Each row was made from one small tree. The marks that hang from a mark follow it in brackets, in the order of their numbers. Every link used is in the known rows. Write each row's tree.
In the rows, 128 means zero.
Known rows:
K_103{K_208 K_445{K_982}}: [119 131 115  90 171  79  87  88 138 174 135 159 146 131 110 139 172  98
 139 183 110 165 116 128 151 152 138 122 144 185 125 112 162 108 123 188
 130 132 122 134 197 171 111 107 154 179 117 130 132 129 142 135]
K_445{K_976{K_117 K_136} K_982}: [ 93 141 189  76 164 138 113 101 134 149 185  66 124 139  92 107 115 106
 143 148 104 131 130  89 131 148 146 124 142 169 116 118 164 130  91 171
 128 155 147 154 207 163 155  64 187 155 173 109 140 145 104 156]
K_103{K_445{K_976{K_136} K_982}}: [113 123 153  72 149 104  98  75 135 170 168 129 131 125 105 125 145  84
 132 151 107 154 128 117 141 153 124 137 158 184 116 133 144 128  89 147
 124 124 171 152 252 157 128  94 183 165 186 128 142 135 121 151]
K_976{K_117}: [ 99 139 163 123 158 137 106 130 129 112 164  92 125 151  96 111 127 137
 143 128 127 126 122 117 132 136 120 121 126 136 132 135 175 145 122 162
 135 157 118 134 134 125 136 101 149 147 129 136 121 135 139 131]
K_109{K_937}: [134 116 154 116 119 103 132 109 117  90 149 122 137 147 102 118 133 119
 140 146 123 163 136 116 140 109 132 105 141 126 134 132 145 141 158 158
 148 146 119 142 134 120 120 135 130 148  90 173 116 112 150 141]
K_445{K_976 K_982{K_117}}: [173 129 179  82 136 127 115 103 137 148 146 113 144 119  82  99 128 123
 125 144 102 173 137  96 146 131 135 140 149 156 128 137 134 134 102 169
 152 121 118 164 183 165 147  85 117 167 133 120  99 146 121 163]
K_109{K_428 K_937{K_982{K_445{K_976{K_117}}}}}: [126 133 164 132 138  75 113 160 111 107 193  87 126 130 119  96  97 124
 136 144 140 147 107 115 100 136  91 139 127 128 119 109 171 129 149 139
 157 154 128 194 162 113 116 100 167 130 109 163 128 126 131 136]
K_937{K_982{K_445}}: [140 129 143 130 128  95 151 146 120 116 178 122 158 133 150 133 137 113
 146 144 127 164 130 137 147 119  82 135 153 110 139 106 184 112 124 150
 142 116 122 171 173 125 109 143 170 119 123 146 128 151 161 125]
K_976{K_117 K_136 K_445{K_982}}: [ 89 149 176  87 160 119 103 127 152 154 169  62 114 168  87 128 155 114
 152 148 113 142 125 124 107 162 154 108 166 167 129 119 185 126  75 192
 118 158 135 156 182 164 147  67 205 161 164  69 153 144 112 120]
K_109{K_428 K_937{K_982{K_445}}}: [147 121 130 139 114  62 148 162 125 102 173 127 150 140 141 112 136 106
 131 141 145 181 122 146 102 122  88 133 149 117 139  98 175 111 176 147
 150 137 127 184 152 110  94 140 162 124 102 178 128 118 168 119]
K_103{K_208}: [112 132 121 117 160 121 105 115 116 138 143 127 147 133 128 121 135 118
 132 167 112 153 125 113 161 140 146 106 136 143 133 127 154 119 131 164
 145 136 118 127 146 157 160 131 135 150 102 123 120 128 163 138]
K_982{K_117}: [157 113 156 118 115 136 111 113 144 123 134 121 145 149  93 105 140 122
 129 131 122 158 128 120 133 125 111 128 143 140 129 150 154 143 120 156
 146 120 127 152 133 141 127 113 129 156 132 118 115 119 160 140]
K_117{K_982}: [141 132 164 130 152 120 149 123 103 153 167 128 149 140 113 118 155 125
 134 142 111 144 149 137 148 127 110 122 128 121 130 139 169 144 121 154
 132 135 131 139 150 132 127 141 142 154 119 146 134 132 126 129]
K_445{K_982}: [122 136 150  89 149 115 149 119 129 145 158 125 143 131 107 123 155 128
 142 145 113 175 136 129 150 128 135 124 149 131 137 112 157 115 122 182
 132 137 126 134 177 155 126 115 142 148 130 144 113 146 132 137]
K_109{K_937{K_982}}: [148 137 158 122 113  87 165 122 111  92 162 123 152 135  99 119 143 108
 146 152 112 187 153 109 156 118 120 106 161 116 164 104 161 135 160 175
 139 139 115 168 160 133 110 148 148 145  86 154 114 137 140 136]
K_982{K_445{K_976{K_136}}}: [108 112 152 110 148 135  99 105 122 120 183 100 143 131 154 120  91 103
 138 146 120 138 112 120 127 126 100 126 138 135 104 149 159 116  90 116
 143 113 162 170 197 130 146 107 186 126 178 134 139 121 160 147]
K_109{K_428 K_937}: [131 115 133 123 124 102 128 141 133 110 155 121 129 144 111 102 138 127
 122 137 140 168 127 142 105 127 128 118 140 132 136 120 152 131 180 143
 156 139 141 132 119 108 116 132 121 145 121 161 124 105 161 131]
K_937{K_109{K_428} K_982{K_117{K_976{K_445}}}}: [167 109 186  98 102 118 125 196 152 110 149 122 117 127  83  86 120 128
 117 114 112 144 141 150 146 181 122 127 170 127 170 143 171 137 105 146
 159 129 109 179 148 154 150 104 157 167 151  68 116 180 126 110]
K_976{K_136 K_445{K_982}}: [115 137 152  85 145 112 128 122 135 157 160  92 131 153 108 136 162 105
 145 155 106 167 134 137 128 156 149 110 182 155 134 114 167 112  89 178
 124 135 150 153 195 169 150  97 187 158 168  84 144 146 129 122]
K_976{K_136 K_445}: [113 122 152 108 137 129 114 128 137 132 156  82 122 158 112 129 142 115
 133 142 116 147 136 147 126 144 135 102 168 148 136 146 158 120  91 150
 138 132 164 152 173 142 155 109 187 147 167  85 155 130 147 120]
K_976{K_117 K_136 K_445}: [ 87 135 161 118 153 141  89 130 140 127 168  55 112 175  92 120 133 120
 144 138 121 115 120 131 113 162 131 103 147 158 131 132 176 132  80 170
 125 156 147 147 150 144 159  84 200 161 165  72 157 130 129 117]
K_937{K_109 K_982{K_445{K_976}}}: [140 115 169 106 125  94 136 126 115  98 188 125 133 102 150 100  95 114
 145 137 104 146 140 118 174 140 104 143 139  96 159 142 169 140 109 136
 152 123 103 177 190 115 124 117 174 139 114 143 113 161 137 155]
K_103{K_208 K_445{K_976{K_117 K_136} K_982}}: [ 72 148 158  75 186 100  46  73 138 184 166 106 122 138  98 118 127  75
 138 177 107 123 107  89 136 173 153 119 129 207 107 125 168 121  85 179
 132 155 146 148 235 186 152  61 202 177 160  97 151 130 121 154]

Write each row's tree:
[135 114 153 120 117  81 141 138 125  96 171 137 143 131 156 113 126 110
 160 138 108 156 137 131 164 129  99 137 145  94 166 122 194 141 112 151
 141 137  99 161 167 120 101 125 188 137 106 138 122 154 151 131] => K_937{K_109 K_982{K_445}}
[160 104 189  88  90 129 137 178 160  99 155 144 130 120  97  72 119 111
 117 111 108 150 142 131 155 149 116 128 156 117 162 120 173 133 124 143
 153 135  99 162 151 160 133 111 150 156 147 107 112 165 136 130] => K_937{K_109{K_428} K_982{K_117{K_976}}}
[101 140 204 109 166 143 108 112 107 162 201  78 127 142  99  96 106 111
 141 142 100  97 136  97 130 154 122 121 112 141 109 146 181 159  82 145
 124 151 149 156 184 133 163 102 190 160 168 100 156 132  91 150] => K_445{K_976{K_117{K_982} K_136}}
[173 100 170 121  85  86 133 177 148  91 151 133 159 138 110 104 110 113
 127 137 141 163 123 127 109 126  74 126 160 129 116 118 166 115 143 139
 167 124 111 212 155 143 108 113 143 131 124 151 117 130 164 123] => K_109{K_428 K_937{K_982{K_117{K_976} K_445}}}
[146 125 187  67 129 137 111  90 145 155 151 103 148 136  92 105 130  96
 137 149 100 170 139  89 130 138 147 134 163 164 115 140 151 119  90 156
 136 120 145 175 216 178 151  82 166 165 169  91 125 129 125 164] => K_445{K_976{K_136} K_982{K_117}}
[108 130 171  60 145 133 129 140 144 139 163 100 127 138  89 146 139 111
 140 150 105 157 138 134 149 166 136  93 190 154 124 120 154  95  69 168
 138 126 137 165 210 191 168  94 181 148 188  79 141 160 117 124] => K_117{K_976{K_136 K_445{K_982}}}
[109 144 182 127 162 122 107 133 116 155 186  62 120 167  90 119 147 115
 150 144 109  99 133 136 108 160 123 110 139 148 122 150 209 152  77 168
 118 164 146 151 157 138 158 102 214 165 160  61 173 130 101 113] => K_976{K_117{K_982} K_136 K_445}
[154 126 173  84 126 121 107 118 149 157 137  99 134 165  84 116 164 109
 144 149 112 168 132 122 112 154 152 114 180 169 123 138 173 118  72 183
 131 121 143 168 188 179 147  79 188 177 164  63 139 127 134 129] => K_976{K_136 K_445{K_982{K_117}}}
[112 111 188 104 140 124 124 136 125 131 186 124 159 149 152 135 111 102
 145 154 112 100 128 138 132 128  79 105 138 131  93 148 195 121  78 128
 139 129 158 173 197 157 140 124 185 123 175 137 156 132 136 120] => K_117{K_976{K_136} K_982{K_445}}
[ 97 114 164  90 131 150 118 145 137 110 166  86 126 144 100 137 113 114
 131 137 113 123 133 140 155 157 120  88 173 150 126 148 141 112  70 142
 141 127 154 159 186 160 182 107 173 141 192  79 142 148 136 116] => K_117{K_976{K_136 K_445}}
[136  99 169 115 123 135  84 104 144 126 159 103 150 146 132 100  86  97
 136 142 123 135 110 103 115 122 103 142 140 146  97 161 165 127  77 117
 153 107 158 187 191 141 137  86 172 145 173 114 137 103 166 155] => K_982{K_117 K_445{K_976{K_136}}}
[138 112 158 118 136  90 131 163 120 110 191 125 124 109 155  84 101 114
 124 120 116 148 131 141 141 152 104 151 131 108 150 123 171 126 129 118
 156 124 127 165 177 105 118 108 165 133 134 140 121 153 137 137] => K_937{K_109{K_428} K_982{K_445{K_976}}}
[172 105 159 131 102  94 114 167 157 112 153 143 139 139 148  81 129 107
 132 119 130 159 119 154 114 138  96 155 142 111 149 125 199 128 122 140
 153 129 105 176 141 122  97 104 168 152 128 116 122 137 166 121] => K_937{K_109{K_428} K_982{K_117 K_445}}
[110 136 167  70 150 131 132  95 129 152 179 101 138 123 122 115 130  99
 134 151  92 162 144 105 147 142 145 117 162 149 122 115 138 108  99 150
 134 126 154 154 228 164 148  99 169 145 174 115 129 140 115 159] => K_445{K_976{K_136} K_982}
[ 93 140 192 118 164 135 109 122 126 147 188  83 132 172 105 112 142 109
 151 146 114 106 134 116 115 140 118 117 125 130 120 138 204 155  96 163
 110 169 148 140 166 143 139 106 194 148 154 108 165 120 116 126] => K_976{K_117{K_982} K_136}
[131 125 150 113 124 105 151 167 135 112 174 128 129 122 134  84 143 113
 129 116 112 165 138 153 152 152 126 134 145  98 185  99 178 130 155 139
 133 146 120 133 146 121 113 133 173 153 125 122 127 162 140 123] => K_937{K_109{K_428} K_982}
[122  97 187  84 107 167 111 120 162 102 143 121 147 152  95 112 106 101
 128 128 110 129 136 105 148 133 114 108 164 150 113 156 158 122  87 135
 138 121 147 163 175 174 156 103 164 153 185  90 130 128 150 138] => K_982{K_117{K_976{K_136}}}
[110 156 146  87 199  91  59  83 122 187 156 118 129 125  85 118 137  98
 140 172 109 135 103  90 151 170 141 127 123 196 114 120 150 127 105 189
 139 153 110 146 210 170 147  66 163 188 130 121 133 139 118 153] => K_103{K_208 K_445{K_976{K_117} K_982}}
[129 122 191  96 145 133 130 149 120 145 177 104 132 144  99 135 127 115
 137 147 102 104 148 138 150 168 111  91 159 140 115 153 173 128  68 143
 137 134 149 167 186 165 169 125 182 154 176  76 156 153 107 109] => K_117{K_976{K_136 K_445} K_982}
[133 119 171 118 155 113 115 108 107 152 197 110 155 139 151 121 105  99
 137 157 109 124 124 120 130 132  96 136 126 133  93 162 186 136  79 118
 141 117 168 175 207 125 142 117 195 134 167 125 151 110 130 150] => K_117{K_982{K_445{K_976{K_136}}}}
[169 111 185 105  93 111 149 178 146 101 139 135 147 137  76  97 126 113
 122 132 127 173 147 123 130 140 102 113 164 132 139 114 141 127 161 148
 161 125 115 183 150 158 125 128 126 150 118 129 108 140 145 132] => K_109{K_428 K_937{K_982{K_117{K_976}}}}
[190 111 168 134  98  78 117 149 133 113 161 122 149 128 113  87 107 110
 119 139 137 180 123 111 103 127  91 148 143 133 123 133 159 124 153 133
 171 109 122 214 164 115 110 102 136 142 105 154 116 114 159 144] => K_109{K_428 K_937{K_982{K_117 K_445{K_976}}}}
[137 128 160  74 150 113  53  59 147 194 133 144 147 132  99 113 141  63
 133 185 101 153 110  90 131 162 146 132 148 210 112 147 158 114  85 167
 138 116 140 170 237 188 147  70 180 194 155  87 138 115 136 162] => K_103{K_208 K_445{K_976{K_136} K_982{K_117}}}
[172 105 175 122 112  95 113 154 142 115 169 130 134 113 137  67 102 110
 123 119 121 155 119 126 130 148 104 162 133 119 144 140 180 141 119 122
 168 120 112 187 161 111 113  98 155 153 134 116 115 144 146 144] => K_937{K_109{K_428} K_982{K_117 K_445{K_976}}}
[127 141 126  84 180  84  82  79 114 185 152 150 140 103 102 125 144  92
 129 179 102 154 123 105 164 158 142 128 137 191 117 129 133 111 114 172
 143 124 125 144 221 175 143  90 140 181 128 133 125 135 133 157] => K_103{K_208 K_445{K_976 K_982}}
[150 121 151 131 112  67 150 127 117  89 164 129 157 142 129 131 132 112
 153 159 127 187 128 119 137 107  89 122 157 106 142 111 176 132 150 164
 149 139 115 188 167 116  94 137 161 124  79 177 123 130 157 131] => K_109{K_937{K_982{K_445}}}
[124 138 177 147 166 104 108 139 112 142 186  96 136 160 132 125 129 134
 154 149 129  99 112 135 109 127  81 134 111 129  99 139 205 159  98 156
 131 158 111 158 146 120 118 102 176 138 118 151 145 123 135 118] => K_976{K_117{K_982{K_445}}}
[156 107 167 115 103 110 131 165 162 122 150 140 135 129 110  64 147 111
 126 110 117 164 141 140 132 155 129 151 148 111 176 119 188 144 138 149
 147 141 112 150 133 125 115 118 156 166 129 103 118 145 145 129] => K_937{K_109{K_428} K_982{K_117}}
[173 114 162 132  91  87 133 156 146 114 146 126 150 144  83  87 156 115
 127 133 132 190 141 121 107 125 115 127 156 123 152 117 164 129 172 157
 153 123 116 180 135 133 111 129 125 160 102 131 109 122 152 133] => K_109{K_428 K_937{K_982{K_117}}}
[141 126 145 128 113  86 161 161 124 107 160 122 141 134 105 105 151 117
 124 132 136 187 142 136 123 132 117 122 152 112 159  90 156 113 185 149
 145 138 128 163 146 130 110 147 153 142 109 153 116 129 148 129] => K_109{K_428 K_937{K_982}}
[115 146 176  83 175 126 117 113 120 143 180  79 123 119  87 104 120 135
 137 146 109 140 126  97 146 144 139 131 132 157 121 127 148 137 111 184
 147 150 115 152 188 154 149  78 148 155 138 127 116 150 101 153] => K_445{K_976{K_117} K_982}
